What can hang from each mark:
gusu: lutu sute
zeli: fatuzo sute
tanuz: fekig sopul
parota: tanuz
suma: fatuzo sopul sute
lutu: sebaz tanuz
surebol: fatuzo sute
sopul: tanuz
fatuzo: gusu surebol
sebaz: fekig
sute: zeli
fekig: gusu tanuz

Each row was made from one small tree. The marks that hang from a mark follow it in brackets, in alphabetical order. Every link used is in the known rows. Write each row's tree.
(in the rows, 128 means zero)
Known rows:
parota[tanuz]: [ 99 156 104 122 162 118 147 159 105 129 124 160  92  92 107  92 135 175
 107 132 161 146 152 111 127 189  95 153 128 159 142 134]
gusu[lutu]: [111 179 131 132 139 126 136 165  90 101 120 139 102 114  98 130 137 189
  81 149 128 165 143 107 111 170  78 155 111 164 155 132]
parota[tanuz[fekig sopul]]: [ 87 143 103 100 186 104 166 154 120 125 142 163  99  90 102  80 137 161
 112 120 175 145 170  96 132 187  98 168 133 166 132 136]
suma[fatuzo[gusu[lutu]]]: [100 170 148 138 132 159 168 176 110 125 134 152 104  99  80 125 122 180
  91 129 129 155 162 106 129 181 114 181 136 149 168 115]
tanuz[fekig[gusu[lutu sute]] sopul]: [118 156 128  83 162  97 165 166 101  98 157 171 120 101  93 109 161 151
  95 139 148 157 162  93 118 157  99 173 114 157 173 129]
tanuz[fekig[gusu[lutu sute]]]: [130 173 141  82 140  92 158 164  83  91 141 160 118 122 103 130 156 155
  97 137 148 145 158  95 113 155  88 157 102 150 190 150]
tanuz[fekig[gusu[sute[zeli]]] sopul]: [110 139 108  82 149 106 178 162 118 109 168 179 124 106 105  94 165 149
 111 139 170 148 164 105 128 169 126 175 126 153 156 134]
suma[fatuzo sute]: [126 178 138 113 126 164 161 171 108 137 116 171 101  82  89  75 121 165
  89 115 159 142 179 119 138 206 116 197 156 134 170 114]
sebaz[fekig[gusu[sute] tanuz]]: [135 129 130 108 159  90 163 168 111  97 141 189 127  64  89 101 160 169
 100 161 140 162 149 100 130 173 101 154 131 121 159 136]
surebol[fatuzo]: [100 159 109 122 115 133 147 163 108 117 123 146 112  99 117 107 127 193
  97 135 156 137 153 110 132 188 112 136 135 131 145 118]
sebaz[fekig]: [113 146 129 135 135 120 132 160 103  96 123 161 114  71 112 114 150 189
  87 163 147 170 127  97 127 179 106 135 140 145 138 158]
fatuzo[gusu[lutu sute[zeli]] surebol]: [ 89 123 151 131 132 149 194 161 144 135 184 155 110 130  78 136 152 159
 113 127 142 150 166 120 153 184 141 152 111 140 143  89]
lutu[sebaz[fekig[gusu tanuz]]]: [139 128 146 109 155  84 157 182  98  88 137 169 114  47  75  94 150 170
  96 153 126 193 139 116 121 161  89 149 135 153 149 154]
surebol[fatuzo[gusu[sute[zeli]]]]: [ 82 125 121 123 103 151 188 164 147 140 165 156 119 120 110 123 143 176
 116 125 161 127 156 115 155 190 163 152 139 127 138  97]
tanuz[fekig[gusu[sute]] sopul]: [117 144 114  84 152 107 154 162 103 106 159 178 120  88 106  89 163 148
 113 141 165 148 159  97 126 166 118 163 128 150 171 132]
suma[fatuzo[gusu[lutu]] sute]: [108 172 159 126 125 173 185 183 121 137 133 164 101  93  68 101 118 165
  81 114 127 154 182 113 140 191 122 215 151 139 173 101]
tanuz[fekig[gusu[lutu[sebaz]]] sopul]: [119 155 137  85 160  89 163 179  91  86 150 156 111  84  80 102 150 154
  88 137 132 183 157 104 110 147  83 172 117 180 163 146]
gusu[lutu[tanuz[sopul]] sute[zeli]]: [ 97 156 114 121 171 114 195 139 144 115 167 147 127 112  96 129 150 183
  73 140 140 146 156  98 141 181 117 191 112 166 140 104]
gusu[lutu sute[zeli[fatuzo[surebol]]]]: [113 142 145 123 157 134 199 159 138 127 164 148 106 133  87 140 160 152
 102 137 164 158 180 130 151 187 124 139 105 140 146  98]
surebol[fatuzo[gusu[lutu]] sute[zeli]]: [ 63 133 121 117  96 137 217 176 167 135 157 150 119 137  93 135 116 177
  78 120 132 132 179 114 151 186 138 168 123 127 124  81]
gusu[lutu sute]: [121 165 142 119 141 127 142 156 103 116 138 149 104 118 100 136 156 170
  95 140 145 150 142 105 123 173 101 152 109 158 164 115]
zeli[fatuzo[gusu surebol] sute]: [101 124 140 160 151 184 195 175 140 128 164 136  95  83  81 103 144 147
 137 153 168 178 207 141 174 189 157 108 132 125 148 100]
suma[fatuzo[gusu surebol[sute]] sopul]: [ 97 131 151 117 135 171 162 170 124 157 150 171  98 105  78 101 126 173
 118 126 178 143 192 109 149 195 155 137 137  99 144  86]
sute[zeli]: [101 159 105 129 123 136 155 161 113 115 135 150 107 121 113 113 142 187
 100 148 159 154 144 122 125 187 112 159 126 160 134 137]
sopul[tanuz[fekig]]: [102 177 124 116 160 117 151 145  95 106 118 136  93 125 134 105 147 188
 107 152 159 154 151  88 128 162 108 132 113 167 137 182]
parota[tanuz[fekig[gusu[sute]] sopul]]: [104 136 103  78 184  90 175 161 116 125 157 187 109  83 100  78 156 141
 116 124 174 140 171  98 133 175 110 172 128 154 159 132]
surebol[fatuzo[gusu[lutu]] sute]: [ 74 138 129 120 100 140 188 175 147 130 146 149 115 115  93 128 114 177
  80 123 125 133 175 105 148 181 129 154 125 124 141  79]
parota[tanuz[fekig[gusu] sopul]]: [ 98 148  96  87 182  89 172 167 107 114 144 180 107  79  98  73 143 156
 106 130 163 149 172  99 124 172  93 174 129 159 153 143]
surebol[fatuzo sute]: [ 92 144 107 107 100 130 165 163 135 130 128 156 115 103 115 102 117 177
  88 124 157 123 171 111 145 194 121 136 132 119 138  91]
zeli[fatuzo]: [117 161 120 141 143 149 146 168 102 110 125 141  98  94 111 110 148 174
 110 158 159 166 162 125 136 179 115 129 134 148 156 129]
fatuzo[gusu[lutu[sebaz]] surebol[sute]]: [ 93 114 168 122 123 139 181 175 137 129 172 146  99  94  61 117 128 148
  99 117 121 167 171 125 152 175 125 137 115 152 141  85]
sute[zeli[fatuzo]]: [105 155 111 138 136 146 176 167 123 116 137 143 103 118 111 117 150 176
 106 155 166 164 166 134 139 185 125 146 130 153 137 132]
lutu[sebaz[fekig[gusu tanuz[sopul]]]]: [130 115 137 110 171  88 163 183 112  93 149 176 115  31  67  79 154 166
  94 155 126 202 143 115 125 163  96 161 143 159 137 139]

Write each row's tree:
[122 144 143 129 154  94 155 147 109  86 139 138 122  44 102 113 141 193
  74 150 132 174 125  97 140 170 108 144 137 170 143 166]	lutu[sebaz[fekig] tanuz]
[126 131 104 104 172 111 165 170 118 117 156 189 120  71  79  71 157 159
 117 148 142 158 168 114 128 175 106 177 129 136 162  92]	fekig[gusu[sute] tanuz[sopul]]
[ 64 121 109 117  86 148 206 172 168 143 159 158 119 124 105 114 119 176
  96 121 150 124 177 118 159 194 157 159 138 121 122  83]	surebol[fatuzo[gusu] sute[zeli]]
[114 146 152 121 142 173 140 167 102 152 145 166  96 110  95 119 152 182
 128 137 183 147 158 102 133 182 161 153 143 119 161 112]	suma[fatuzo[gusu[sute]] sopul]
[125 144 118 103 184  99 176 175 117 108 155 181 119  86  65  94 154 162
  96 148 122 166 171 109 119 166  85 187 113 143 164  89]	fekig[gusu[lutu sute] tanuz[sopul]]
[110 167 119  93 160  97 161 173  92  86 143 163 117  97  91 104 147 166
  84 147 134 167 164  94 108 155  81 175 116 163 166 142]	tanuz[fekig[gusu[lutu]] sopul]
[118 145  94 115 169 111 160 178 107 104 141 180 117  67  78  66 141 177
 105 156 128 170 168 115 117 172  86 180 131 142 154 107]	fekig[gusu tanuz[sopul]]
[ 73 110 125 130 107 157 193 165 158 141 175 163 111 114  87 103 129 158
 114 126 149 140 180 127 163 197 150 144 127 128 127  84]	fatuzo[gusu surebol[sute[zeli]]]
[119 155 148 111 155  99 191 145 128 109 164 131 117 113  90 144 151 173
  79 126 139 155 143 113 138 170 112 173 105 182 150 126]	gusu[lutu[sebaz tanuz] sute[zeli]]
[107 169 124 120 154 108 189 137 130 109 155 140 125 129 104 147 146 187
  75 138 141 137 152 100 136 179 109 177 102 160 154 120]	gusu[lutu[tanuz] sute[zeli]]
[115 162 125 110 135 155 146 171 103 133 129 163  94 135 103  96 153 191
 102 147 180 163 164 121 120 187 129 173 135 132 128 131]	suma[sopul sute[zeli]]
[ 91 115 136 142 127 168 186 172 147 135 163 153 102  91  88 102 136 148
 121 137 152 154 196 131 172 190 152 119 135 120 147  82]	zeli[fatuzo[gusu surebol[sute]]]
[117 131 170 137 145 151 177 179 122 122 164 135  93  97  79 138 164 148
 117 139 139 180 158 128 149 162 143 140 127 165 163 109]	zeli[fatuzo[gusu[lutu[sebaz] sute]]]
[111 132 169 126 129 141 157 172 114 123 165 141  98 101  79 136 157 157
 112 129 128 171 133 116 135 161 132 155 122 175 160 114]	fatuzo[gusu[lutu[sebaz] sute]]
[ 87 125 127 148 133 164 199 170 143 128 168 147 105 113  92 115 147 165
 122 145 159 163 182 139 161 190 150 136 132 136 134 108]	sute[zeli[fatuzo[gusu surebol]]]
[110 156 106  94 150 107 151 168  93  94 144 171 119  84 104  84 149 163
 103 148 151 159 160  98 116 162 100 165 130 156 164 145]	tanuz[fekig[gusu] sopul]
[103 140 118 136 143 147 187 164 131 121 151 147 104 113  99 110 146 166
 112 146 172 163 182 140 151 195 128 129 125 137 133 116]	sute[zeli[fatuzo[surebol]]]
[117 126  97 102 167 109 190 171 135 121 167 191 123  92  79  79 158 159
 114 147 149 156 172 122 131 180 115 191 127 139 147  93]	fekig[gusu[sute[zeli]] tanuz[sopul]]
[ 91 141 150 127 114 135 173 181 119 118 147 133 106  99  85 131 128 182
  93 124 122 163 149 114 135 168 122 149 129 154 146 110]	surebol[fatuzo[gusu[lutu[sebaz]]]]
[100 129 159 117 117 135 177 174 129 129 163 141 108 102  86 136 142 167
 103 117 135 152 148 113 145 170 140 147 128 149 152  97]	surebol[fatuzo[gusu[lutu[sebaz] sute]]]
[104 140 132 161 143 183 182 179 131 121 148 131  94  87  93 110 148 157
 129 163 161 182 188 134 160 178 154 127 139 141 152 117]	zeli[fatuzo[gusu] sute]
[128 121 154 122 159  97 152 170 111  97 135 151 105  57  79 101 144 175
 101 142 140 188 138 113 130 176  94 143 139 161 128 148]	lutu[sebaz[fekig[tanuz]]]
[ 83 137 129 133 122 149 207 177 156 128 156 147 105 131  90 132 137 161
  90 142 139 158 185 127 152 179 136 163 121 145 134  97]	surebol[sute[zeli[fatuzo[gusu[lutu]]]]]
[120 172 125  94 158 103 160 151  91 107 132 160 104 117 131 103 165 169
 110 155 158 147 152  90 128 150 119 136 107 155 164 179]	sopul[tanuz[fekig[gusu[sute]]]]
[ 89 151 142 130 128 122 189 166 125 109 151 123 119  89  89 132 119 196
  79 124 113 151 154 103 144 168 121 159 127 153 151 112]	surebol[fatuzo[gusu[lutu[sebaz tanuz]]]]
[119 156 146 102 148 166 180 170 119 156 138 178  96 119  78  82 133 175
 103 119 197 151 202 127 142 211 139 176 142 102 136 106]	suma[fatuzo[surebol] sopul sute[zeli]]
[ 98 116 144 134 125 162 157 156 128 138 176 162 107  95  92 107 152 155
 136 129 154 141 158 116 159 190 154 127 130 130 157  91]	fatuzo[gusu[sute] surebol]
[118 177 132 119 163 155 131 163  88 135 111 157  78 122 117  83 158 203
 102 164 169 172 158 102 124 169 131 149 128 138 127 154]	suma[sopul[tanuz] sute]
[116 129 157 123 184  94 168 175 123  95 143 149 107  62  59 111 145 176
  78 145 118 203 146 106 123 167  80 167 128 173 120 128]	gusu[lutu[sebaz[fekig[tanuz[sopul]]]]]
[108 133 127 128 139 148 173 164 134 127 145 153 102  92  96  97 136 150
 111 139 167 152 196 132 162 195 126 110 125 122 146  91]	zeli[fatuzo[surebol[sute]]]
[ 98 158 107  86 192  80 181 170 106 108 143 174 106  91  86  92 141 157
  90 130 146 157 175  95 116 165  76 183 116 164 155 140]	parota[tanuz[fekig[gusu[lutu]] sopul]]
[119 140 131 147 162 164 182 167 127 120 145 136  95  85  89  97 144 149
 125 154 182 177 207 142 164 194 133  99 124 125 147 108]	zeli[fatuzo[surebol] sute]
[109 164 145 106 178  88 175 150 109  85 151 122 116  85  86 119 132 178
  72 126 129 170 156  91 127 161  84 174 114 192 150 142]	gusu[lutu[sebaz tanuz[fekig sopul]]]
[114 158 104  93 166  93 172 139 110  94 161 162 138  77 112  93 149 170
  93 141 151 133 164  84 138 167 115 175 124 150 177 136]	lutu[tanuz[fekig[gusu[sute]] sopul]]
[128 142 108 100 149 104 184 169 118 115 153 181 122 110  88  97 154 164
 116 144 150 146 167 124 127 178 106 175 117 132 161 113]	fekig[gusu[sute[zeli]] tanuz]
[ 82 153 132 134 114 142 171 175 121 117 140 140 112 111  96 133 125 193
  90 133 123 148 157 105 134 175 119 153 129 136 148 104]	surebol[fatuzo[gusu[lutu]]]
[127 153 134 117 166  79 169 179 101  78 125 174 124  73  75 116 143 187
  70 166 109 181 154  97 112 162  64 166 118 133 154 145]	sebaz[fekig[gusu[lutu] tanuz]]
[ 87 135 138 148 141 155 208 174 143 121 166 141 104 125  81 134 145 167
 106 144 143 171 185 135 154 183 133 145 119 142 136 106]	sute[zeli[fatuzo[gusu[lutu] surebol]]]
[122 194 111 119 147  96 159 162  81  80 127 152 126  89  98 121 135 198
  60 162 106 157 149  98 110 154  73 172 105 154 188 143]	fekig[gusu[lutu[tanuz]]]
[101 145 149 135 128 150 154 166 116 123 157 149 104 115  91 139 154 169
 108 140 130 154 141 104 134 169 129 159 120 157 163 107]	fatuzo[gusu[lutu sute]]
